Known rows, with every way that one mark hangs from another:
j_649(j_432): [-24.4   8.7   1.4   6.0  26.0   7.6  11.5  -6.8  -9.8   0.9   3.0   2.6
  -4.2   0.3  -5.3   8.5  -1.0 -33.3  -4.8  -4.3 -29.8  -6.7 -35.2]
j_631(j_443(j_492)): [ -1.0  14.2 -13.7   2.6  23.5  13.6   9.2  31.6  25.1 -21.2   1.0  -3.6
   3.9   3.1  45.1  10.7  -8.9 -26.6 -18.6  -2.7  30.7   5.0 -21.5]
j_492(j_162(j_432(j_597 j_649))): [ -9.1  22.1   7.5 -21.0  23.3  -4.6  -1.2 -11.4  -0.9  -5.5   4.8  -2.4
 -10.1  -6.5  -6.8  -5.1  -5.2   3.5  19.0   0.2   1.8 -13.8   9.1]
j_443(j_492(j_162)): [-21.6  33.1  -7.8 -12.2  16.9   9.9  10.6  26.5   9.1 -23.3   8.6 -10.5
   4.0   2.8   8.4   5.6 -19.5 -19.1 -14.2  21.8  38.4  -5.9 -23.1]
j_631(j_443(j_492(j_162(j_432(j_597) j_671)))): [ -8.4   8.5  -6.7 -22.1   3.6   0.3   3.3  22.5  42.8 -20.0   0.2  -1.1
   2.0  -0.5  41.3   4.8  -8.9  -7.2  -6.3   4.3  44.5  -0.7   7.1]
j_162(j_432(j_453 j_597 j_649) j_492 j_671): [ 16.6 -20.4   5.0 -23.9 -32.1 -34.4  -6.7 -13.2   1.2   6.7 -16.1  14.7
   8.6   3.5 -12.2  -2.7  11.5  35.6  12.3  -3.5   4.6   0.6  38.9]
j_432(j_162(j_671) j_453(j_997)): [  4.2  -1.4 -14.8  34.1  -8.0  16.5 -15.4   6.6 -28.4  17.9   8.0 -11.5
   7.9   0.6  -0.1  -2.8   5.7   1.1  -0.9  -1.9 -24.3  18.1  -9.7]
j_162(j_432 j_492): [ -0.5   4.1  -4.5   8.3  -5.0 -20.9  17.1  11.2 -10.1   6.0   8.0  15.3
  -1.4  10.4 -19.7   1.9  -0.3   0.2 -21.7  -1.6   6.2 -23.4  19.7]
j_671(j_162(j_432(j_453 j_597 j_649) j_492)): [  2.1 -31.3   8.9 -13.7 -22.2 -22.4   0.5  -7.5  -5.8   4.4  -8.6  12.3
  -2.4   0.0 -14.3  -6.1   5.2  28.6   1.0   0.8   4.8   6.2  31.6]
j_432(j_162(j_671) j_597 j_649): [ 34.8  -1.7  17.1  30.3  -1.8   3.6 -19.5 -13.1  25.0  10.4 -17.6  -9.5
  -4.4 -17.8  -0.4 -10.5   0.9  12.0  53.5  -8.9 -21.8  31.0 -20.3]
j_597(j_432(j_162(j_492 j_671) j_453 j_649)): [ 19.7 -21.1  11.2   4.2 -26.1  15.2  -7.7 -29.1  -1.9   9.4  -5.3   2.2
   5.2   0.2 -12.0  -0.3  11.2  -1.9  -4.9  -4.8 -26.4   3.3 -11.2]
j_671(j_162(j_432(j_649) j_492)): [ -4.1 -23.9   1.6   1.8 -28.7 -21.9   9.0   5.7   1.0   0.9  -5.1  11.6
  -6.9   4.0 -17.4  -6.2  -2.9  18.7 -13.4   3.1  14.0  -9.2  23.5]
j_631(j_443(j_492(j_162(j_432(j_649) j_671)))): [ -3.3   8.9 -10.0 -26.7   1.0   3.0   2.6  19.9  37.2 -25.4  -1.8  -3.2
   2.6   1.4  41.7   3.9  -9.4  -5.9 -12.3   3.3  47.8  -2.2   6.4]
j_443(j_492(j_162(j_432 j_671)) j_631): [ -4.1  17.6 -12.1 -29.3   3.2   6.8  20.5  29.9  42.5 -30.8   2.9 -13.0
   8.6   2.5  18.3   2.3 -29.9   1.6 -16.3  24.5  73.2 -16.7   6.0]
j_671(j_162(j_492)): [-22.3 -16.3  -7.0  22.0 -35.3 -11.9   7.6  28.3  -0.8   2.3  -2.0   6.7
  -8.8  10.0 -12.0  -1.8  -5.5  -2.8 -21.8   7.3  14.6  -5.5  -4.9]
j_649(j_432(j_162 j_597)): [ -0.3   0.3  18.7  22.1  27.7  14.9   3.2 -20.1   6.2  12.8   1.9  -0.2
  -5.0 -12.9  -8.4   0.1   2.5 -25.3  28.4  -6.2 -46.2  20.2 -34.1]
j_649(j_432(j_162(j_492))): [ -5.8  -3.1   7.6  23.9  -0.7  10.9  11.2  -3.6  -4.1  12.0   7.1   5.3
  -2.2   1.7 -15.8   1.5   2.1 -30.9  -2.9  -1.5 -31.2   9.9 -26.2]
j_492(j_162(j_432(j_649) j_671)): [-16.2  13.5  -0.8 -17.1 -12.8 -11.8  -4.7  -0.4   8.8  -5.1  -0.2  -2.3
  -8.6   1.4  -6.4  -3.4  -5.1  10.5  -1.9   5.8  19.2 -23.1  14.3]
j_997(j_453): [ -0.6  29.1  -0.7  26.4  25.5   6.9   2.4  12.3 -16.9  -5.1   2.7 -14.6
 -17.5  12.8  -1.3  16.8  22.2 -30.5   6.5  -0.1 -16.5 -20.7 -28.0]
j_671(j_162(j_432(j_453))): [-13.9 -18.9   6.6   4.2  -2.7  -7.1   3.6   0.4 -10.3   5.9   1.5   5.8
  -8.8   1.0  -8.9   1.3   3.2  14.7 -27.1   2.7   6.0  -4.8  16.8]
j_432(j_649): [  6.8  18.9  -2.3  11.2  26.5   5.1  -2.6  -0.7 -10.7  -7.1  -7.6  -6.7
  -4.3  -2.7   1.9   0.5  -3.7 -10.0  12.4  -9.6 -12.7  -1.2 -28.5]
j_432(j_453(j_997) j_649): [  0.2  13.3 -21.9  -6.9  32.0  11.7 -10.5  -7.9 -54.3  -3.8   1.4 -10.4
  11.4   0.1   6.5  -0.8   2.6  -2.7  11.5 -10.8 -30.3   6.3 -13.7]

Rows:
[-12.2  11.4   5.0 -21.2  -7.2 -15.3  -8.0  -7.4  15.7  -3.6  -4.4  -1.8
  -8.5  -4.5  -5.4  -5.7  -4.1  15.9  18.5   4.0  12.5 -15.5  15.8]	j_492(j_162(j_432(j_597 j_649) j_671))
[ -9.2 -29.3   6.8  -4.3 -24.4 -21.9   5.1   2.2  -5.5   8.8  -2.4  14.5
  -3.8   3.9 -16.1  -2.8   4.7  21.6 -12.3   4.6   8.1   0.7  31.1]	j_671(j_162(j_432(j_453 j_597) j_492))
[-16.9  14.2 -15.4 -12.2  -3.8   9.2   2.8  36.3  36.0 -23.6   1.2  -5.8
   1.2   6.1  44.9   7.6 -10.6 -20.9 -19.8   6.4  48.3  -0.7 -11.6]	j_631(j_443(j_492(j_162(j_671))))
[ -0.8 -10.4  -5.6  18.9  -4.2  24.7  -6.8 -21.6 -17.3  14.6   9.4  -5.6
   7.1  -2.3  -6.0   0.5   6.2 -10.7  -8.8  -4.0 -39.7  -7.0 -18.0]	j_597(j_432(j_162(j_671) j_453(j_997)))
[  5.9 -18.8   8.3  16.1 -28.6  15.2  -2.4 -16.6  -1.6  15.1   2.8   4.3
   3.0   4.8 -14.1   3.5  10.8  -9.9 -21.5  -0.9 -22.6  -4.2 -12.2]	j_597(j_432(j_162(j_492 j_671) j_453))
[ 13.6  -5.5 -10.5 -23.6   9.2 -20.1   0.3 -16.3 -37.3   5.0   1.8  10.2
  13.7   0.6 -12.8  -6.4   6.1  21.5  20.4  -8.9 -20.4  -1.5  34.7]	j_162(j_432(j_453(j_997) j_597 j_649) j_492)
[ 20.1   0.2  14.5  21.8  18.3  27.9  -0.3 -31.7   3.8   4.9   1.0  -5.2
  -4.4 -11.0  -8.8  -1.9   0.5 -18.6   8.5  -9.4 -38.7  -4.5 -34.4]	j_597(j_432(j_162 j_649))
[ -1.0 -14.1  19.3   7.6   5.0  11.2  -8.1 -24.4   1.9  16.4  -4.5   1.0
   0.8  -8.5  -4.5   3.5  11.7 -10.7  19.8  -4.1 -40.3  29.0 -21.0]	j_649(j_432(j_162(j_671) j_453 j_597))
[-19.9  23.6   5.3 -11.3  20.9  -4.2   3.1  -1.5  -0.4  -0.8  11.1  -0.6
 -11.6  -2.6  -8.4  -1.8  -5.4  -3.2   5.8   3.5   4.1 -19.5   8.4]	j_492(j_162(j_432(j_597)))
[ 11.9  -2.9   7.9  34.2 -11.8  15.2 -14.2   3.8  -6.1  17.4  -0.6  -6.9
  -1.4   0.9  -1.6   2.6  10.4   0.2 -10.5  -1.3 -11.4  23.5 -14.3]	j_432(j_162(j_671) j_453)
[ 34.8 -10.3  11.6  26.2 -28.8  -7.5 -15.0  -3.8  22.7  11.5 -17.1  -1.3
   0.2  -9.1  -8.9 -12.2   1.9  13.7  47.5  -5.4 -13.9  29.7  -7.8]	j_432(j_162(j_492 j_671) j_597 j_649)
[-18.7 -25.8 -12.7   0.2 -27.0 -17.4   7.6  11.6 -26.4   8.0   7.5  10.8
   1.3   9.3 -16.2  -3.7   1.2  17.0 -27.0   5.3   5.7  -9.8  31.5]	j_671(j_162(j_432(j_453(j_997)) j_492))
[-12.4  10.3 -11.6 -19.0  -0.7   3.2   6.4  28.1  37.6 -21.7   3.4  -1.1
   1.6   4.4  40.0   6.7  -9.4 -11.1 -23.2   6.0  50.0  -6.2   6.0]	j_631(j_443(j_492(j_162(j_432 j_671))))
[-13.5  18.3  -5.4 -32.4  26.7   0.0  -6.9 -16.2 -28.9  -3.7  10.4  -5.2
   0.0  -4.9  -3.7  -5.8  -1.1   8.4  18.3  -0.6 -10.3  -9.4  18.7]	j_492(j_162(j_432(j_453(j_997) j_597 j_649)))
[ 17.9  -8.1  12.5  21.6  -5.9  19.2  -5.4 -28.7  16.9   6.4  -6.1  -4.6
  -3.3  -9.3  -8.3  -2.3   1.4  -8.2   8.6  -6.9 -30.0  -5.9 -29.4]	j_597(j_432(j_162(j_671) j_649))
[ 11.1 -12.5 -10.8  23.5 -26.6  -0.5 -16.3   4.5 -19.9  21.6   2.4  -2.3
  12.8  -0.2  -6.6  -8.2   7.6  11.2  26.1  -1.7 -26.4  27.7   5.1]	j_432(j_162(j_492 j_671) j_453(j_997) j_597)
[ 16.1   7.6   9.5 -13.5  36.7   4.9 -15.1 -21.9 -22.1  -2.1 -13.3  -5.2
   2.6  -9.0   6.7   1.2   8.3   4.9  34.1 -13.1 -27.0  23.2 -15.0]	j_432(j_453 j_597 j_649)
[ -0.3   7.4  -6.4  -6.3  40.1  -6.6   0.2 -15.2 -34.0   9.3   9.6   2.5
   6.4  -5.7  -4.5  -0.2   4.4  10.6  11.0  -9.1 -27.0  -6.6  18.3]	j_162(j_432(j_453(j_997) j_597))
[ 13.0 -11.8   2.5  30.2 -38.7   4.1 -10.1  13.1  -8.2  18.5  -0.1   0.8
   3.1   9.6  -9.7   0.8  11.3   1.5 -16.4   1.8  -3.3  21.6  -1.7]	j_432(j_162(j_492 j_671) j_453)
[ -0.2  22.1  -8.5 -38.0  28.2  18.7  21.9  21.2  18.6 -31.3  10.3 -13.7
  10.7   3.0  18.9   5.2 -25.0  -5.2 -21.6  21.7  62.4  -8.5   6.1]	j_443(j_492(j_162(j_432(j_453))) j_631)
[ 12.9   1.7  -2.1  -3.8  -2.5 -20.7  11.6  -1.6 -10.4   0.5  -0.5  12.6
   0.8   5.8 -17.5  -2.4   0.4   8.5  -5.2  -5.6   1.9 -16.7  20.9]	j_162(j_432(j_649) j_492)
[ -0.6  11.3  -7.0 -35.5  21.5  12.8   3.6  12.6  15.4 -25.1   4.1  -3.5
   4.9   2.1  42.3   6.5  -3.9 -10.4 -17.5   0.9  38.3   5.9   8.0]	j_631(j_443(j_492(j_162(j_432(j_453 j_649)))))
[ 10.9  -7.3   4.2 -13.5  -5.5 -16.1  -8.0 -15.9  -4.5   3.2 -11.4   4.3
   2.4   0.1  -3.0   3.0   9.0  26.9  -6.3  -5.7   2.3  -6.2  21.3]	j_162(j_432(j_453 j_649) j_671)
[-10.7 -24.2   5.3   7.2 -25.7 -25.8   9.8   8.5   8.3   7.2  -2.3  14.5
  -8.3   1.5 -18.3  -5.2  -2.4  17.0  -5.2   4.3  11.0  -7.5  24.1]	j_671(j_162(j_432(j_597) j_492))
